Each row was made from one walk, in order. Every step used is in the known rows, and no mark comes twice. Write each row's walk.
Known rows
kesa, bipu: [-0.04  1.47  0.70  1.05 -0.49  6.36  1.02 -0.05 -3.07  2.65 -0.10 -0.60
  0.57  1.82  2.24  1.53 -1.94  0.01 -0.77 -0.60  1.39  1.93]
rufit, kabe, bipu: [-0.42  2.30 -1.41 -0.08 -0.80  1.09 -0.15 -1.31  1.23 -1.87  0.79  1.56
  0.24  0.10 -1.64 -0.10  0.99  0.90  0.16 -0.11  0.85  0.43]
rufit, boval, kesa, bipu: [-0.36 -0.31  1.53  0.80 -0.33  1.10 -0.40 -0.15 -0.76 -0.58 -0.92 -0.07
  1.64 -1.11  4.19  0.77 -4.68  0.15  0.96 -2.57  1.56  0.88]
kabe, bipu, kesa, rufit, boval: [-0.04  0.44  0.00 -1.23 -1.32 -0.84  1.57  0.20 -1.97  4.66 -1.68  3.55
 -0.04 -1.43  1.09 -0.21 -2.50 -1.21  1.44 -2.44  1.32  2.31]
kesa, kabe: [-0.26 -2.24 -0.10  0.14  1.21  5.38  0.30  0.15  0.27  0.44  0.57 -3.32
 -0.46  2.33 -1.42 -0.09 -0.65 -1.34 -1.07  0.51 -0.59  0.82]
bulok, kabe, rufit: [ 1.63  4.51  2.47  0.17  1.03 -1.88  1.36  0.89  0.21 -1.30  1.11  0.75
 -1.13 -0.24 -4.15 -0.72  4.62 -1.52  0.38  0.92 -1.11 -1.57]
kesa, bipu, kabe, bulok: [-1.03  1.51  4.10  0.95  0.20  1.98  1.80  0.26  0.28  4.55  0.62  3.91
  0.00  1.50  0.31  1.89  0.55  1.55 -1.12 -0.73  0.17  1.61]
rufit, boval, kabe: [-1.03 -1.31 -0.50 -1.60 -1.54 -1.62 -1.33 -0.74  1.29 -0.49 -0.34 -0.11
  1.39  0.25  2.32 -1.74 -0.99 -1.52  0.29  0.82  1.88  0.36]
boval, kesa, bipu, rufit: [ 0.89 -3.29 -0.12  2.20  1.44  4.36  0.89 -0.22 -2.19  1.68 -0.61  3.31
 -0.10  0.18  0.57  1.15 -2.83  0.13  1.36 -1.54 -0.91 -0.29]
bulok, kabe, boval, noman: [ 0.59 -0.55 -1.55 -0.96  0.63 -1.70  0.04 -0.53 -0.72 -1.18  0.06 -3.87
  0.03  1.37  1.16  0.88  3.32  0.34 -0.65  1.88  0.90 -0.29]
boval, kesa: [ 0.18 -2.05 -2.17  0.42  0.22  0.43 -1.11  0.62 -0.23 -4.98  0.98 -2.33
  0.92  0.81  1.98 -0.50 -1.94  1.04  0.24  0.05 -1.09 -1.49]
bulok, kabe, rufit, boval, kesa: [ 0.88  1.78  2.76 -0.18  0.91 -6.92 -0.49  0.73  2.27 -4.68  0.24  0.74
  0.21 -2.74 -0.95 -1.49  0.92 -1.16  2.08 -1.14 -0.74 -2.22]
kabe, bipu: [ 0.38 -0.11 -1.58  0.53  0.06  2.23  0.86 -0.69 -1.92  0.34 -0.23  1.94
  0.72  0.67  0.70  1.25 -0.01  1.38  0.36 -0.34  0.90 -0.56]
bulok, kabe, bipu: [ 1.14  1.78 -0.32  1.36  0.15 -0.08  1.64 -0.45  1.35 -2.30  1.15  3.29
  0.03  0.69 -1.80  0.74  1.93  0.25  1.52  0.25  0.50 -1.56]
bipu, kesa, kabe, boval: [-0.78  0.91 -0.01 -0.21 -1.52  1.27 -0.36  0.38  3.02  2.71 -0.34 -1.14
 -1.34 -0.15 -1.72 -0.60  0.29 -0.58 -2.53  1.25 -0.66  0.24]
rufit, boval, kesa: [-0.38 -1.70 -0.59 -0.51 -0.37 -2.49 -1.34  0.18  0.33 -4.16 -0.06 -1.42
  1.31 -0.30  3.07 -1.07 -2.77  0.15  1.20 -0.75  0.37 -0.37]
bipu, kabe, rufit: [ 0.67  0.04  1.78  0.11  1.74 -0.81  1.53  0.18  0.31  1.05  1.15  3.05
 -1.37  0.16 -2.82 -0.74  3.25 -0.18 -0.55  0.44 -1.13 -0.38]
bipu, rufit, boval, noman: [ 0.22 -5.50 -1.50 -2.08  1.90  1.80  1.12 -1.29 -3.79  2.23 -1.19 -0.09
  0.65  2.69  2.14  0.17  0.36 -1.17  1.45 -0.20  1.10  1.78]
rufit, kabe: [-0.98  3.42 -1.51 -0.91 -1.52  2.01 -0.98 -0.57  1.50 -2.79  2.16 -2.17
 -0.25  2.12 -2.01 -1.61  1.55 -0.61 -0.84  1.56  0.18  1.76]
bulok, kabe, boval, kesa: [ 0.49  0.99 -0.80  1.09 -0.64 -5.52 -1.62  0.52  2.81 -5.08  0.63 -1.45
 -0.20 -1.81  0.14 -0.16  0.67  0.98  0.18  1.24 -0.77 -2.64]
bulok, kabe: [ 0.83  2.56 -0.28  0.65 -0.39  0.76  0.80  0.39  1.61 -3.56  2.40 -0.34
 -0.49  2.87 -2.06 -0.82  2.52 -1.32  0.57  1.83 -0.34 -0.32]

Write each row's walk
[-0.64  2.91  0.15  0.53 -1.66  0.84 -0.55 -1.21  0.06  4.40 -1.34  1.80
 -1.43 -1.53 -2.07  0.71  1.13  0.17 -0.98  0.73  1.04  1.91]	kesa, bipu, rufit, kabe, boval
[-0.47 -0.51  0.13 -0.07 -0.23  5.64  0.86  0.59  3.45  0.61  1.72 -0.29
 -0.91  2.74 -2.50 -1.59 -0.19 -1.91 -1.29  0.31 -1.64  0.75]	bipu, kesa, kabe
[ 0.37  3.54 -0.26  0.37 -1.58 -3.10 -0.42  0.19  1.14 -0.76  0.39 -1.06
 -0.98 -0.22 -1.25  0.20  2.82 -0.01 -0.81  2.64  0.58 -0.70]	bulok, kabe, boval
[-0.13 -1.20 -2.17  0.32 -0.89 -3.44 -2.26  0.36 -0.20 -2.78 -0.66 -2.82
  0.35 -2.00  2.45  0.23 -1.21  2.09 -0.82  0.79 -0.25 -1.93]	kabe, boval, kesa
[-1.20  0.21  4.10 -0.41 -0.56 -1.03  0.21 -0.42 -0.52  6.55 -2.15  4.73
  1.11 -1.15  1.53  0.94 -0.49 -0.31  0.37 -1.12  1.14  0.64]	kesa, bipu, rufit, boval, kabe, bulok
[-1.67  5.53  1.79 -1.45 -1.64 -0.59 -0.79  0.30  0.95  0.02  1.16 -1.28
  0.16  1.25 -1.81 -0.30  2.88  0.91 -1.39  1.07 -0.41  1.40]	rufit, kabe, bulok
[ 0.61  0.24  2.88 -0.29  2.60  2.16  0.88  0.73 -0.98  2.40 -0.51 -2.04
 -1.08 -0.66 -3.49 -0.17  1.97 -1.53 -1.17 -0.33 -1.42 -0.63]	kesa, kabe, rufit
[-0.08 -2.59 -2.66 -1.77  0.57  0.43 -0.49 -0.65 -3.83  1.26 -1.19 -5.07
  0.61  1.22  3.22  1.37  1.34  1.35 -1.58  1.51  1.28  0.48]	kabe, boval, noman
[-0.81  1.32 -1.94 -0.21 -1.70 -4.56 -3.10 -0.30  2.89 -4.52  0.30 -3.12
 -0.02 -2.42 -0.01 -0.94  0.03  1.61 -0.91  1.01 -0.36 -0.94]	rufit, kabe, boval, kesa
[ 0.05 -1.96 -1.98  0.31 -0.33  0.57 -0.14 -1.08  0.70 -0.38 -0.37  2.74
  1.33 -0.49  0.96  0.33 -0.24  0.95  0.32 -0.01  1.27 -1.85]	boval, kabe, bipu
[-1.11  3.46  1.54 -0.76 -0.54  0.06  0.08 -0.07  0.52  2.52  0.54  2.30
 -0.77  1.10 -3.70 -0.19  3.62  0.35 -0.27  0.85 -1.36  1.04]	bipu, rufit, kabe, bulok
[ 0.74 -0.40 -1.76 -0.13 -0.64  2.16  2.10  0.71 -2.19  4.29 -0.52  2.97
 -0.59 -0.44 -0.24  0.59 -1.64 -0.25  0.47 -1.80 -0.39  1.28]	kabe, bipu, kesa, rufit
[ 0.54 -3.04 -2.27 -0.11  0.18 -3.36 -1.23  1.04 -3.83  1.79 -2.28 -4.12
 -0.36 -3.33  2.19  1.28 -2.97  1.13 -0.29 -0.68 -0.39 -0.25]	kabe, boval, kesa, rufit
[ 0.16 -3.93 -0.75  0.07  0.60 -1.90 -0.49 -0.22 -0.20 -1.63 -0.65  2.19
  0.41 -0.37  1.18 -1.02 -2.20 -0.45  2.30 -0.78 -0.49 -0.60]	bipu, rufit, boval, kesa
[ 0.78 -1.80  2.37  0.26  3.04 -0.14 -0.21  0.96  0.58 -1.12 -0.49 -2.55
 -0.51 -2.25 -2.53 -0.34  0.38 -0.62 -0.40 -1.27 -2.38 -2.37]	boval, kesa, kabe, rufit
[ 0.83 -3.87 -2.30 -0.02  1.10 -0.03 -0.36  1.23 -4.10 -0.04 -0.71 -3.74
  0.10 -0.82  2.03  0.57 -3.61  0.22  0.77 -1.39 -1.09  0.18]	boval, kesa, rufit
[-0.55 -2.91  1.93  1.51  0.50  0.11  0.65 -0.61  2.92 -0.61  0.76  3.92
  0.48 -0.04  2.35  0.09 -3.61  0.34  1.02 -2.03  0.89  1.21]	rufit, boval, kesa, bipu, kabe
